Known rows, with every step that occurs
V > Z > G: [-14,-29,-3,19,-15,3,-6,3,-18,31,24,-8,-23,3,9,47,0,13,10,36,17]
G > F: [-11,19,-6,12,4,-26,-26,-20,-2,-20,4,-2,4,12,-7,1,11,20,27,10,-13]
Z > G > F > W > T: [-3,28,42,-18,-9,-26,-6,-23,19,-30,4,-3,-26,19,-19,19,14,-3,-1,-19,-8]
V > Z: [-21,-29,-18,25,4,-13,-7,-3,-11,20,11,-12,-9,2,8,21,-8,35,18,37,10]
W > F > V: [-10,-16,-51,9,-5,-12,-18,-32,27,-18,-1,36,-3,-6,25,-27,-11,17,-2,12,-3]
L > T > W > F > G > Z: [7,-38,6,-15,-2,47,6,-20,13,12,-13,32,25,-13,-4,-30,-20,-28,-22,-18,11]
V > F > W: [-14,24,9,9,-3,-35,13,-38,2,2,0,-16,4,-3,-32,-1,10,25,-29,-8,25]
W > F > V > Z: [-26,-34,-28,16,-5,-6,-15,-7,11,-12,10,19,-17,-14,24,-5,11,22,7,25,12]
W > T > G > F: [-1,26,-1,-29,23,-7,-16,19,-2,-47,-10,-6,7,9,-8,-39,-24,-16,26,-8,-36]
W > T > G > Z > V > F: [1,17,18,10,4,16,9,71,-33,-14,-3,-1,3,4,17,17,-4,-15,7,2,-19]
Z > V > F: [-16,14,-8,36,-3,-16,15,-1,-16,7,15,-4,8,8,19,21,-1,16,3,24,9]
F > W: [3,-1,-20,4,3,-27,4,-52,22,21,-7,-10,-7,8,-16,-3,-16,27,-12,0,15]
L > T > G > Z: [5,-37,-24,14,14,47,-4,30,-23,26,-8,29,12,14,-3,-36,-34,-15,9,-20,5]
Z > V: [3,-8,-36,31,3,-4,9,-15,5,26,5,0,-3,14,33,25,-23,17,18,28,3]
L > T > W > F: [1,-29,-3,7,32,9,27,-52,7,-13,-16,38,26,-8,10,-46,-62,-3,-11,-1,9]
G > Z > V > F > W > T: [-12,24,45,24,-4,-13,15,27,-8,-11,-7,-7,-12,2,3,52,31,20,-11,-4,3]
F > W > T > G: [10,10,-13,-37,20,-10,17,-13,20,-11,-23,-13,-4,3,-13,-35,-53,-6,-11,-20,-9]
Z > G > F > W: [5,24,32,-6,-18,-18,-10,-35,8,3,11,-11,-15,15,-28,25,30,-2,-3,-17,15]
L > T > G > F: [2,-5,-10,-16,28,26,-6,3,-12,-11,-1,19,19,19,-15,-66,-29,-28,22,-30,7]
G > Z > V: [3,-15,-16,46,-13,6,-9,23,-13,35,1,4,-7,13,29,56,8,22,20,25,-4]
F > G > Z: [-2,-20,-31,0,-34,21,-30,2,8,37,2,-6,4,6,-7,11,17,4,1,10,-3]
T > G > F > V > Z: [1,-9,-12,-36,12,17,-16,43,-16,-14,17,-10,-1,-11,-8,-30,38,-20,28,-13,-3]

Rows
[23,-1,17,-7,11,16,18,38,0,16,-20,-8,-15,4,6,15,-12,-14,-3,-20,-11]
F > W > T > G > Z > V
[-3,-10,-10,21,-35,23,-21,5,12,23,6,9,-11,1,27,29,21,-7,0,15,4]
W > F > G > Z > V
[-19,-16,-10,-2,3,-5,-22,16,0,-13,21,0,-11,-4,3,3,58,14,34,5,-1]
G > F > V > Z
[24,-11,-19,17,-4,31,0,50,-22,37,-6,-2,0,6,21,18,-7,-14,17,6,-8]
T > G > Z > V
[8,0,-1,1,14,-20,13,-50,12,-20,-12,8,16,-20,8,-10,-45,10,-15,20,-12]
T > W > F
[-8,15,-17,-3,-26,7,8,-4,5,19,15,-12,10,6,6,4,13,-11,-10,12,18]
Z > V > F > G
[3,11,-25,-51,19,6,-14,28,16,-51,-3,15,3,2,3,-54,-2,-25,24,-25,-41]
W > T > G > F > V
[-1,21,17,18,-4,-24,30,-24,-1,13,6,-14,-3,1,-5,21,11,15,-19,-2,26]
Z > V > F > W
[-9,3,-10,-6,13,-34,8,-41,33,-11,-16,-6,-15,11,-4,-4,-33,29,-10,-3,-5]
F > W > T
[29,-11,15,-12,-15,31,8,1,11,18,-4,-2,11,-23,18,23,8,-25,-17,7,-6]
T > W > F > G > Z > V
[8,12,10,23,-8,18,7,64,-46,18,4,-6,14,0,5,19,13,-17,0,2,2]
T > G > Z > V > F
[11,-2,-10,-34,-6,6,5,-54,29,-2,-7,-1,20,-23,-3,-34,-34,-19,-30,7,-3]
T > W > F > G
[22,20,37,7,-7,13,21,42,-26,24,-5,-19,2,-5,-18,20,28,-15,-22,-25,21]
T > G > Z > V > F > W
[-18,8,63,-15,-8,-17,-4,2,3,-21,15,-19,-37,11,-13,43,38,6,8,-4,9]
V > Z > G > F > W > T
[-11,10,13,52,-15,-3,-2,36,-33,15,10,1,2,3,15,54,32,18,9,21,4]
G > Z > V > F
[13,-10,10,-18,-17,17,-12,-15,13,6,-8,0,15,-23,-10,-1,2,-14,-25,5,-12]
T > W > F > G > Z
[-4,-35,-3,-15,15,-1,14,-15,7,-16,5,6,3,-36,19,-8,-1,5,-6,15,1]
T > W > F > V > Z
[-4,33,19,-32,15,-19,22,-4,0,-27,-11,-13,5,-3,-31,-38,-32,-8,-30,-22,1]
V > F > W > T > G
[-6,1,-32,-7,0,-14,-26,-12,15,-23,11,14,2,6,5,-21,35,5,22,-7,-15]
G > F > V
[-2,27,37,-13,3,-5,5,39,-16,-20,-15,-8,0,-5,-33,-10,6,-8,-26,-25,-6]
V > F > W > T > G > Z
[21,29,16,-33,15,-11,0,-14,3,-5,-8,-22,3,3,-39,-36,8,-17,-3,-35,4]
T > G > F > W
